Known rows, with every way that one mark hangs from another
Z_360(Z_949(Z_533)): [  5   7  26 -10  -1  -4  -7   1   2   1  -6   0  18  -1  -7   3  -2  16
  13  -8   5  -3  -6  -3  -1  11]
Z_933(Z_940(Z_70)): [  2 -10  15 -15  16  -6 -11   3  -1  -1  -4   6 -10  -1  12   2  -4  -4
  -2  12   1 -11   3   7  -5  15]
Z_178(Z_940(Z_558(Z_226) Z_794 Z_885)): [  6  -7  -2 -17 -14  15 -12  -7   1   4  12 -18  12  -9  -4   9   1   3
  -1  22   4  -5  -2   7  11  15]
Z_933(Z_940(Z_794 Z_885)): [ -2  -7   2 -23   7   3 -11   0   0   3   7  -6  -9  10   5   7  -7  -5
   6  22   4  -6  -1   8   6  -1]
Z_178(Z_940(Z_794)): [  5  -2   2 -12 -10  13   3  -8  -1   1   6 -12  11   5   2  -2  -2   7
   4   7   1  -8   1   8   3  20]
Z_949(Z_533): [ 0  1 22 -4 -2 -5  1  5  1  4 -4 -5 17  7 -3  3  3 10  8  1  1 -1 -3 -2
  4 10]
Z_794(Z_940(Z_70)): [ -2 -10  -2 -17  12  -6   6  -4  -2  -4   2   2  -4  -9  10   3 -10   6
  -5  10  -8  -6   5   3   9  34]
Z_885(Z_940(Z_70(Z_949))): [  3  -7   2 -24  10  12  -1   0   0   1  -7  18   4 -25   2   4  -4  -2
   0  -2  -8   8  -4   6  -6  12]
Z_794(Z_940): [ -3  -7 -11  -7   6  -1   8  -3  -2  -3   7  -4   0   1   5   1  -6   8
  -2   7  -7  -2   2  -2  10  10]
Z_794(Z_160 Z_940(Z_885)): [ -6  -7  -7  -9  -9  -7   6  -6  -3  -4  11  -6   7 -12   4  10  -3   4
   2  15  -7  -5  -3  -1  24   4]
Z_178(Z_940(Z_70 Z_794 Z_885)): [  5  -4   6 -20 -10   6  -4  -5  -1   2   4  -9   6  -6   7   4  -8  -2
   1  24   0 -11   1  19  11  38]
Z_178(Z_940(Z_558 Z_794(Z_160) Z_885)): [  4  -3  -4 -18 -27  12 -12  -9   0   1   7 -17  10 -10  -7   8   1   3
   6  20   2 -13  -4   7  17  18]
Z_178(Z_940(Z_70 Z_558(Z_226) Z_794)): [  6  -9  11 -28  -5  13 -10 -11   0   1   4 -10  12 -20   1   6  -1   6
  -6  14   1 -10   1   7   1  43]
Z_940(Z_70 Z_794(Z_160) Z_885): [ -6  -1  11 -36  -8  -3  -7 -10  -2  -1   4  -1   1 -22   6  15 -11  -8
   4  18  -2  -6  -3  11  15  39]
Z_667(Z_85 Z_533): [ -2  -1  15   6  -6   5   7   0   3  -3  -6   9   7   3  -9  -4   6  20
   5 -10   4   0  -4 -17  -7 -15]
Z_885(Z_940(Z_70 Z_558 Z_794(Z_160))): [ -1  -6   7 -36  -7  19 -14 -16   1  -2   0   6   2 -36  -6  11  -5   4
   1   3  -7  -1  -7   0   1  31]
Z_940(Z_70(Z_949) Z_558): [  1  -7  -5 -33   8   0 -18   6   0   1 -12   8  -6 -24  -8   4  -1  -4
  -1   3  -2  -5  -1   2  -1  34]
Z_933(Z_940(Z_70 Z_794 Z_885)): [ -1  -9  10 -33  12  -2 -14  -1  -1   2   2  -1 -13   0  11   9 -10  -9
   2  25   2 -10   1  14   5  23]
Z_933(Z_940(Z_70(Z_949) Z_794 Z_885)): [ -2 -11   4 -45  18  -1 -14   5  -1   4  -1   4 -10  -3   9   8  -9 -12
   6  22   1  -6  -1  13   4  22]
Z_940(Z_70 Z_794): [ -3  -1  11 -35   7   2  -3  -9  -1   0  -1   0  -5 -11   6   5 -11  -2
   0   7  -2  -4   2   8   0  45]
Z_667(Z_533): [ 0  6 12  0 -1  3 -3 -5  1 -1 -2 -1  1  5 -4 -4  5 13  4 -8  2 -1  3 -9
 -3 -5]
Z_558(Z_226): [ -1  -5  11  -3   8   2   3  -3   1   1   8   0  14 -13   5   7   3   1
  -8  -1   2   8  -1  -4  -3  -6]
Z_226(Z_558): [  3  -5   9   1   1   4  -6  -1   0   6 -11  -2  -9   1  -6   4  -5   0
   3   8  10  -3   3  -5  -3  17]
Z_885(Z_940(Z_558)): [  4  -5  -6  -6  -5  20 -12  -5   3   0   0   6  -2 -18 -10   4   1   6
   0   1  -4   5  -5  -3  -2  -5]
Z_933(Z_940): [ 1 -8  7 -6 11 -1 -8  4  0  1  0  1 -7  8  7  0  0 -1  1  9  2 -7  1  2
 -3 -9]
Z_933(Z_940(Z_70(Z_949))): [  1 -11   9 -27  21  -5 -10   9  -2   1  -8  10  -7  -5   9   1  -3  -6
   1   9   0  -8   2   8  -5  13]
Z_885(Z_940(Z_70(Z_949) Z_794)): [  0  -6   1 -42  11  18  -1  -6   0   1  -3  14   4 -24   1   6  -9   0
   3  -1  -8   9  -4   7  -5  25]
Z_178(Z_940(Z_70 Z_794)): [  5  -4  11 -22  -5   7   1  -9  -2   0   1  -7   8  -6   7   0  -5   4
   0  11  -1 -12   3  14   2  42]

Rows
[ -5  -8  18 -45  -2   6 -15 -17   0  -1   4  -4   9 -40  -4  17  -2   2
  -4   6   0  -5  -3  -4   3  46] => Z_940(Z_70 Z_558(Z_226) Z_794(Z_160))
[  1  -8   1 -26   0  27 -10 -14   4   2   8   1   7 -25  -8  11  -2   7
  -2   1  -3  11  -7  -4  -3   5] => Z_885(Z_940(Z_558(Z_226) Z_794))
[ -2  -5  13 -32  -2  15   0 -17  -1  -2   2  10   7 -30   3  10  -7   4
   2   0  -8   2  -5   5   0  26] => Z_885(Z_940(Z_70 Z_794(Z_160)))
[  3  -9   0  -8   0  21 -10  -7   3   1   5   6   8 -26  -7   9   4   5
  -5   0  -3  10  -6  -6  -4  -9] => Z_885(Z_940(Z_558(Z_226)))
[  9  -4 -10   3 -20   8 -14   2   1   2   3 -12   4  -2  -5   2   4   1
   0  21   2 -11  -1   8  12   6] => Z_178(Z_940(Z_558 Z_885))
[  9  -8  -1 -21  -5   6 -12   3  -1   1  -8  -1   7 -17  -3  -1   3   1
  -1   9  -1 -12   1   9   2  32] => Z_178(Z_940(Z_70(Z_949) Z_558))
[  2  -9   5 -19   1  -3 -22   0   1   2   2   0  -3 -31   0  16  -2 -10
 -10  22   1  -2  -1   4   9  26] => Z_940(Z_70 Z_558(Z_226) Z_885)
[  1  -8  -4 -47   6  23 -14  -7   2   2  -5  10  -1 -30  -8   8  -7   1
   3   2  -7   5  -6   4  -3  30] => Z_885(Z_940(Z_70(Z_949) Z_558 Z_794))
[ -5 -11  -5 -24  -9  -8  -9  -7  -3  -5   5  -3  -1 -28   1  14  -5   3
  -2  22  -7 -13  -2   1  24  32] => Z_794(Z_160 Z_940(Z_70 Z_558 Z_885))
[ -4  -7  13 -27   4   3  -6  -8  -1   0   5  -4   0   2   4   6  -2   2
   6   8   2  -9  -2   1   1   2] => Z_933(Z_940(Z_794(Z_160)))
[ -3  -1   4 -34   1  -1  -9  -5  -1   1   3  -2  -8 -11   6  11 -14 -11
   2  21  -1  -3  -1  14  10  39] => Z_940(Z_70 Z_794 Z_885)
[ -4  -9  21 -36   9  -1  -8  -8  -3  -1   1   1  -4  -9   9   7  -6  -1
   3  11   0 -13   0   6   0  25] => Z_933(Z_940(Z_70 Z_794(Z_160)))
[  1  -5   8 -30   5  17  -2 -12   1  -1   1   9   0 -20   3   7 -10   2
   0   3  -7   5  -3   8  -4  27] => Z_885(Z_940(Z_70 Z_794))
[  0  -4  11 -29   6 -12  -7  14  -1   5  -9   7   7 -11   3   9  -4  -8
   6  14  -2   0  -3  11  10  27] => Z_940(Z_70(Z_949(Z_533)) Z_885)
[ -5  -1  -7 -30 -20   7 -19  -9   1   1   7 -13  -1 -17 -13  15  -3  -2
   8  17   1  -5  -7   0  18  15] => Z_940(Z_558 Z_794(Z_160) Z_885)
[ -4  -4  10 -43  -8   4 -17 -15  -1  -2  -2  -4  -1 -30  -7  11  -5   2
   2   7  -2 -11  -2   0   5  50] => Z_940(Z_70 Z_558 Z_794(Z_160))
[ -4  -4   4 -41 -14   1 -22 -11   0  -1   1  -6  -5 -30  -6  17  -8  -6
   3  21  -1 -10  -5   6  16  45] => Z_940(Z_70 Z_558 Z_794(Z_160) Z_885)
[  2  -7   2 -34   0  21 -14 -12   2  -1  -1   5  -4 -27  -6   9  -8   3
   0   6  -5   2  -4   3  -2  31] => Z_885(Z_940(Z_70 Z_558 Z_794))
[  4  -9  -4 -28   5  16 -14   0   2   1  -8  16  -2 -30  -7   5  -1  -1
   0   1  -7   5  -5   2  -4  18] => Z_885(Z_940(Z_70(Z_949) Z_558))
[ -1 -13 -20 -33   9  -3 -11   5  -1  -1  -1   1  -8 -17  -1   8  -8  -1
  -1  22  -8  -5   0   4  18  33] => Z_794(Z_940(Z_70(Z_949) Z_558 Z_885))
[  5  -2  -3 -10 -15  10  -1  -5   0   3   8 -14   8   5   3   3  -4   1
   4  19   1  -7  -1  13  11  15] => Z_178(Z_940(Z_794 Z_885))
[ -6  -9   1 -19  -4 -11   4  -7  -4  -6   7   0   3 -22  10  12  -7   1
  -1  18  -9 -10  -1   4  23  28] => Z_794(Z_160 Z_940(Z_70 Z_885))
[ -2 -11  -8 -30  18  -5   6   2  -3  -2  -2   5   0 -11   8   2  -9   3
  -2   7  -9  -3   3   3   8  32] => Z_794(Z_940(Z_70(Z_949)))
[ -1  -5  -1 -27 -12  24 -10 -16   2  -1   4   1   5 -25 -11  10  -1   8
   5  -1  -5   3  -9  -4   2   7] => Z_885(Z_940(Z_558 Z_794(Z_160)))
[ -5  -1   0 -31 -14  11 -14 -14   0  -1   3 -11   3 -17 -14   9  -1   6
   6   2   1  -6  -5  -7   7  20] => Z_940(Z_558 Z_794(Z_160))
[  1 -11   4 -35  14   2 -16   3   1   2  -6   8   5 -35  -4   9   2  -5
  -7   4  -1   2  -1  -2  -3  28] => Z_940(Z_70(Z_949) Z_558(Z_226))
[  1  -4  -6 -25  -4  26 -12 -12   3   1   3   0  -1 -17 -11   7  -5   7
   4   2  -4   6  -6  -2  -1   8] => Z_885(Z_940(Z_558 Z_794))
[ -3  -4   3 -50  14   3  -2  -2  -1   2  -6   6   0 -15   2   4 -10  -5
   5   2  -4   0   0   8  -2  44] => Z_940(Z_70(Z_949) Z_794)
[ -7  -3  10 -53   5   1   0  -7  -3   0  -5   6   8 -25   1   8  -7  -4
   6  -1  -4  -3  -3   5   3  42] => Z_940(Z_70(Z_949) Z_794(Z_160))
[  3 -12   2 -30  12  17 -12  -2   2   1  -3  15   8 -39  -4  10   1   0
  -5   0  -6  10  -5  -1  -6  14] => Z_885(Z_940(Z_70(Z_949) Z_558(Z_226)))
[ -1 -11 -14 -21   2  -4 -11   0  -1  -3   3  -4 -11 -14   2   9  -9   0
  -4  26  -7  -9   2   4  19  33] => Z_794(Z_940(Z_70 Z_558 Z_885))
